Each row comes from the steps of one walk. Every step used is in the known rows, and no mark comes twice. Write the walk behind each row, first mark first.
(in the rows, 128 means zero)
Known rows:
A Z F X: [124 149 171 138 110 110 144 118 155 127 110 147 112 117 144 114 121 142
 127 135 125 122 110 110 132 122 134 121 128 120 146 135 155 117 142 186
 120 124 116 127 121 121 132]
Z F: [131 150 151 131 138 105 129 148 149 123 123 124 156 104 130 130 116 141
 151 136 133 125 114 133 120 133 153 119 137 130 135 119 164  87 144 153
 130 117 127 130 113 125 127]
B A Z M W: [131 136 106 116 127 160 123 112 117 127 102 142 149 144 165 133 136 106
 132 110 131 113 114 123 142 140  85 135 162  76 134 160 191 160 129  89
 126 134 109 152 183 121 154]
W Z A B F: [121 166 126 115 133 122 125 115 130 139 106 118 102 117 132 145  89 146
 182 111 139 122 113 111 124 171 124 120 140 151 128  83 190   4 126 156
 128 125 110 127 158 116 124]
S Z M A B F X: [131 164 159 130 117 112 141 130 140 130 113 144 101 123 145 133 121 152
 141 116 130 126 113  92 146 137 120 116 123 135 138 124 159  92 116 187
 120 131 118 130 179 123 133]
M W A S Z: [140 177 112 141 189 155 130 163 110 148 124 134 133 169 164 133 141 120
 127 140 125 136 135  99 133 159  83 132 159  85 115 124 140 137 116 138
 133 119 129 138 157 120 130]
X Z M W: [140 130 116 130 139 155 125 122 128 131 108 142 181 138 169 132 161 106
 119 130 133 124 124 116 142 138 104 125 165  70 130 170 174 117 130  94
 121 137 115 165 185 124 156]
B A S Z: [128 162  97 131 177 142 129 155 105 139 139 126  90 147 156 123 118 128
 138 119 120 130 128 100 135 159  90 131 132 102 116 110 151 174 118 119
 129 117 127 113 142 122 110]
F X S Z M A W: [133 139 134 124 152 171 120 148 140 135 125 152 131 195 176 127 139 110
 120 127 128 114 143  97 152 122  80 151 177 112 132 165 155 215 118 139
 131 146 136 125 186 124 151]
B Z M W A S: [135 186 117 141 130 162 122 123 113 140 109 116 128 190 139 156 132 125
 114 146 128 124 153 107 141 141  76 145 146  88 117 136 124 160 123 114
 148 122 122 139 177 126 142]
W Z F: [125 158 137 133 140 120 132 131 160 130 105 123 137 107 144 121 128 126
 158 146 134 127 120 129 117 145 144 115 151 118 133 119 185  21 154 147
 129 115 113 136 113 117 131]
S Z: [134 136 115 131 179 133 133 160 114 137 140 139 125 132 164 112 139 120
 140 123 126 136 118 106 134 149 111 125 141 105 124 124 158 132 122 135
 120 125 129 135 137 121 124]
X B: [134 128 127 137 147 134 152 171 149 125  99 117 161 135 146 125 104 137
 128 142 133 134 141 113 128 118 118 124  96 114 136 121 163  89 135 134
 129 123 147 135 154 127 128]
B Z A S: [120 169 115 126 117 144 114 108 102 137 125 114  92 180 125 142  91 134
 133 130 125 115 144  89 137 139  90 143 128 101 114 113 129 191 124 129
 140 122 130 109 137 127 116]
S Z W: [130 124 130 113 148 154 113 125 109 139 134 132 146 151 176 107 131 113
 133 113 119 131 116 106 128 138  96 120 164  74 129 121 188 164 103 103
 126 141 123 142 144 123 135]
A W: [128 125 139 125 143 162 123 122 152 140 129 145 138 159 147 123 121 115
 129 124 127 122 131 137 138 127 105 152 161 125 134 146 145 186 128 122
 134 139 120 125 135 125 140]
A W Z F X M: [135 148 163 140 112 116 133 117 160 140 130 149  87 132 143 116 160 121
 115 134 130 128 120 109 144 111 133 130 148 120 136 152 128  64 119 136
 127 126 101  97 137 119 148]
A W Z F: [124 156 143 132 147 138 129 128 171 136 105 132 143 121 153 118 124 119
 157 144 134 125 121 133 122 145 133 126 168 117 137 128 193  50 154 144
 132 121 109 134 116 116 137]
B A W Z F H: [122 155 110 118 171 134 120 141 157 152 132 113 121 100 142 133 120 131
 163 133 133 130 129 144 127 130 137 120 153 143 134  83 169 101 127 108
 128 124 107 122  87 114 131]
M Z W A: [143 163 128 141 119 170 118 138 120 140 110 121 146 175 177 142 131 112
 130 137 132 127 130 113 120 124  83 124 162 102 125 126 154 116 105 107
 143 142 135 150 162 119 148]
B Z M A: [137 164 110 126 113 142 121 143 113 115 117 129 119 178 154 149 127 116
 144 126 136 112 139  93 153 124  96 137 136 114 127 160 151 165 128 122
 138 137 146 138 184 129 150]
F A Z: [115 128  83 123 130 136 137 100 115 119 100 135  82 144 146 107  98 118
 164 121 129 115 118 114 129 144  95 146 126 107 129 120 168 120 147 111
 136 124 119 109 113 114 132]
W A S Z F: [138 184 140 140 176 119 131 173 135 136 126 122 144 131 152 132 123 138
 152 146 131 133 122 110 126 152 124 122 149 108 124 111 169  95 134 160
 134 110 128 131 128 119 124]
F Z: [141 139  94 152 116 118 149 100 118 119 121 140 111 136 145 120 100 133
 160 136 131 122 119 119 140 140 132 154 140 117 132 152 180 141 138 141
 132 137 127 133 141 130 136]
B A Z M: [119 141  84 106  96 145 122 115 106 120 126 115  73 141 159 120 125 112
 142 104 130 114 128 104 155 127  80 134 120 107 128 142 194 176 120  73
 122 129 101 126 175 116 139]
B Z: [122 128 121 140 121 135 132 100 112 133 133 128  98 157 148 122 110 128
 149 117 132 118 123 116 141 146 111 149 115 118 139 129 160 159 151 111
 133 135 127 143 143 129 134]
B A W Z F: [122 161 133 132 144 139 129 129 166 137 108 128 131 123 156 122 114 121
 164 134 133 120 118 135 120 149 126 126 164 125 137 119 201  73 149 130
 133 121 113 128 118 115 131]
S Z F B: [141 151 130 131 139  97 133 148 157 118 138 138 167 120 154 130 103 141
 185 124 127 133 108 130 142 137 147 136 142 147 139  91 196  35 135 153
 130 126 138 142 140 127 132]
A S Z: [132 155 111 130 183 139 128 154 114 139 134 131 109 146 152 118 133 125
 128 132 121 137 132  98 138 154  99 131 137  88 115 122 141 142 125 139
 128 116 122 121 139 123 118]
X W Z A S: [122 179 101 121 122 160 110 109 113 139 111 112  95 172 140 136 110 121
 116 140 124 119 147  96 128 139  88 128 156  91 109 106 120 129 114 125
 132 120 121 105 127 119 121]
S Z M W: [140 133 118 121 150 154 123 135 119 131 115 148 183 137 167 129 158 107
 127 118 131 125 115 115 145 137  97 127 168  67 130 163 179 153 119 104
 122 134 116 161 187 124 153]
W A B: [136 177 129 130 122 129 138 144 134 134 118 116 127 153 138 155 119 136
 160 149 126 133 125 119 124 132 106 123 142 141 127  95 133  68 127 174
 127 130 126 120 174 116 133]
W A S: [133 186 121 141 133 149 124 136 120 139 117 110 111 177 121 154 126 133
 111 154 125 131 158 112 130 136  93 137 133 116 111 118  95 138 118 133
 146 116 129 119 146 126 127]
X F Z A S: [131 175 100 135 117 130 122 118 114 128 120 117 109 166 119 143  82 143
 143 135 125 120 141  87 131 140 103 147 144  99 116 128 137 181 114 144
 140 121 137 100 133 128 116]
S Z F: [136 156 143 133 175 109 133 169 139 130 131 132 153 108 154 119 124 135
 161 133 133 132 107 117 124 148 141 117 146 115 132 117 184  90 139 158
 125 115 127 135 120 120 125]
F B Z: [127 130 116 140 107 124 134  94 126 125 139 133 113 161 153 128  94 134
 173 113 129 120 119 123 152 143 118 159 116 138 144 109 180 114 150 114
 136 139 133 149 155 132 138]
Z W A: [138 167 136 136 116 161 118 134 111 145 123 116 150 183 160 146 134 118
 126 136 129 129 139 118 119 125  88 125 164 119 127 115 144 143  92 108
 141 141 139 149 156 122 145]
B A W Z: [115 144 102 130 136 177 128 102 151 147 107 134  92 154 166 115 124 100
 146 126 128 120 135 130 127 150  90 138 166 122 132 128 181 107 136  95
 131 133 108 125 135 114 133]
W A: [139 174 127 147 126 146 131 152 117 142 123 118 136 169 145 152 138 125
 129 145 135 131 142 122 123 128 103 129 145 146 125 118 117 118 107 127
 138 130 144 143 150 122 138]

Write each row's walk:
[133 152 150 138 105 104 134 122 137 133 135 141  63 127 141 121 142 130
 122 120 129 122 110 107 141 117 128 128 129 128 137 140 133  90 118 129
 125 124 106  90 136 119 138]
B A Z F X M
[119 140  93 114 106 157 121 101 134 130 110 123 105 139 156 114 141 108
 150 116 138 121 140 107 156 130  91 134 144 104 125 147 198 110 117  71
 133 130  94 133 175 115 149]
B F A W Z M
[139 175 124 130 109 137 136 122 126 132 115 119 130 165 155 147 106 132
 169 145 123 129 119 113 126 133  96 129 159 118 130 100 170  91 121 165
 130 140 123 127 182 117 140]
F Z W A B
[131 133 105 117 134 152 124 104 118 124  92 144 156 135 156 129 130 113
 145 109 137 114 113 120 142 148  93 138 159  77 133 155 196 121 131  92
 133 131 107 153 178 121 157]
B F A Z M W
[130 147 127 117 168 109 120 153 147 143 142 111 141  86 123 138 124 144
 152 137 133 135 127 142 128 119 157 114 135 143 131  85 141 104 124 129
 127 121 116 126  83 121 131]
Z F H
[134 164  99 120 132 144 120 153 103 132 138 115 110 156 160 127 156 117
 126 127 129 133 144  85 161 127  81 127 132  87 113 143 161 171 100  98
 127 122 111 135 190 120 138]
W A S Z M
[144 156 147 141 151 133 130 129 134 140 116 157 141 139 154 135 148 121
 116 122 127 121 105 116 135 139 112 130 167  84 134 152 143 120 121 127
 130 126 115 120 160 125 145]
B A S Z F X M W
[141 171 130 137 140 163 120 151 104 150 128 121 148 185 178 138 140 114
 132 134 129 133 134 107 122 136  80 123 170 109 125 113 159 146  89 111
 136 139 140 153 161 118 143]
S Z W A
[125 164 118 111 116 139 127 116 134 136 101 128 132 146 148 144 104 122
 175 136 125 121 113 102 121 139 102 117 166 111 126  96 169  57 131 175
 117 133 119 114 165 112 129]
M W Z A B
[139 153 122 126 129 161 119 139 157 125 124 145 150 192 163 142 109 115
 157 116 132 114 137 111 155 126  89 165 170 124 141 162 170 191 123 118
 143 146 144 130 176 128 155]
X F B Z M A W
[131 164 115 110 182 129 118 146 126 158 137 107 116 108 143 146 117 147
 169 118 134 140 125 127 131 149 125 115 147 146 129  60 167  62 101 123
 128 130 107 136 128 116 136]
S Z W A B F H
[122 160 124 125 140 118 132 135 137 124 114 122 107 117 150 125  93 133
 169 122 132 114 105 129 120 153 124 128 138 128 139 111 202 103 154 136
 130 117 118 123 113 115 125]
B A Z F
[131 172 127 129 117 138 114 119 124 135 109 125  81 151 130 142 101 136
 121 127 129 119 132  83 138 131 100 132 130  98 110 126 123 113 116 140
 141 120 117  95 144 123 121]
B F X M Z A S
[123 129  98 136 140 115 145 131 123 118  99 120 133 117 124 124  75 153
 178 111 143 120 123 117 123 144 124 132  95 142 131  92 173  85 123  98
 150 120 145 113 131 124 121]
X B F A
[143 174 122 146 123 164 127 137 111 143 112 128 164 185 167 156 149 113
 131 136 139 122 135 117 137 135  81 137 163 108 131 145 153 147 110 103
 139 137 134 168 193 122 159]
B Z M W A
[141 151 136 129 148 161 119 142 151 137 122 153 126 186 153 140 132 105
 128 129 132 117 137 120 143 123  99 156 177 127 130 165 126 158 122 129
 143 142 135 108 152 126 153]
X M A W
[133 144 112 124 111 145 115 137 118 129 112 132 126 142 158 136  95 117
 151 119 135 114 111  92 125 119 104 122 145 109 117 126 157 131 117 134
 129 136 140 119 137 117 123]
M Z A
[130 132 115 143 111 116 134 108 139 122 141 128 127 156 146 131  89 142
 179 108 131 123 118 116 143 148 122 161 121 135 151 114 178 115 145 113
 136 136 143 143 148 133 136]
X F B Z
[141 164 128 133 126 115 133 130 161 119 112 140 170 141 158 142  98 133
 183 132 130 125 110 138 137 141 130 145 158 141 143 100 202  15 145 151
 136 128 133 153 148 124 148]
M W A Z F B
[136 189 118 141 128 153 121 113 111 140 111 110 110 181 136 148 107 137
 126 143 126 127 150 108 131 150  88 142 149 102 115 118 144 134 110 122
 152 125 122 130 158 127 134]
B F Z W A S
[135 114 131 118 117 162 110 108 131 125 107 132 143 134 173 114 117 110
 128 116 123 124 110 115 124 121 100 121 153  65 128 139 183 124 125  99
 135 145 116 140 146 124 141]
M Z W
[126 141 127 123 119 164 116 107 135 145 136 145 135 193 164 131  85 116
 164 110 131 109 125 114 148 129  88 164 168 134 137 124 180 209 118 118
 136 149 136 128 149 123 139]
F B Z A W
[136 173 142 133 113 140 135 128 135 140 115 121 129 164 164 144 125 132
 150 150 120 133 123 103 124 130  94 115 155 118 132  99 154  75 119 168
 121 140 123 129 182 114 138]
F X Z W A B
[129 163 120 110 132 123 128 145 118 134 128 127 122 144 150 139  97 133
 178 127 123 126 108  91 128 137 103 118 149 122 123  88 163 106 118 183
 114 131 129 105 163 113 118]
S Z A B
[146 173 132 150 142 161 130 147 121 145 108 134 178 174 155 160 145 117
 125 144 136 127 133 131 119 138  96 131 172 121 129 133 128 117 112 126
 139 134 144 160 165 123 151]
M W A
[135 134 122 122 121 150 125 105 122 128 109 141 167 148 159 137 138 114
 142 118 131 117 113 118 149 137  96 137 156  73 137 156 183 148 138 109
 126 138 110 158 199 125 157]
A B Z M W
[129 166 111 125 123 149 112 125 120 130 108 119 103 157 131 142  96 128
 126 135 125 119 137  91 132 128  94 133 134  88 106 123 123 145 125 138
 140 120 127 103 136 123 116]
M Z A S
[146 181 133 152 130 159 132 140 122 148 106 133 164 169 172 155 157 121
 122 140 141 126 135 109 135 141  90 124 165 116 131 145 157  95 104 116
 133 137 130 173 194 119 158]
B F X Z M W A
[119 174 107 121 120 151 113 111 118 140 109 114  95 167 126 138 107 124
 127 142 123 121 150  92 129 138  93 129 145  97 108 112 128 128 119 134
 137 117 121 105 130 121 116]
W Z A S
[123 106 111 129 200 139 127 160  98 139 148 131 113 154 174 104 152 123
 120 126 124 131 131  94 127 155 103 132 152 104 123 116 155 135 128 134
 115 128 135 131 161 121 122]
X S Z
[128 132 133 138 197 140 136 157 108 147 131 142 122 160 183 118 149 135
 126 127 126 130 122  87 126 163  95 127 165 107 131 109 166 103 122 167
 115 132 132 142 192 117 131]
M W A B F X S Z
[125 150 118 121 121  98 141 126 140 112 112 121 134 113 122 134  86 149
 196 136 126 123 104 121 121 130 129 123 126 131 131  83 159  77 145 167
 132 122 125  91 140 116 120]
Z F A B
[138 148 119 129 145 157 133 143 125 132 105 144 169 146 171 132 138 119
 119 118 127 122 122 103 147 133  82 126 148  63 132 155 185 179 115 107
 124 129 121 149 200 124 145]
F X B A S Z M W
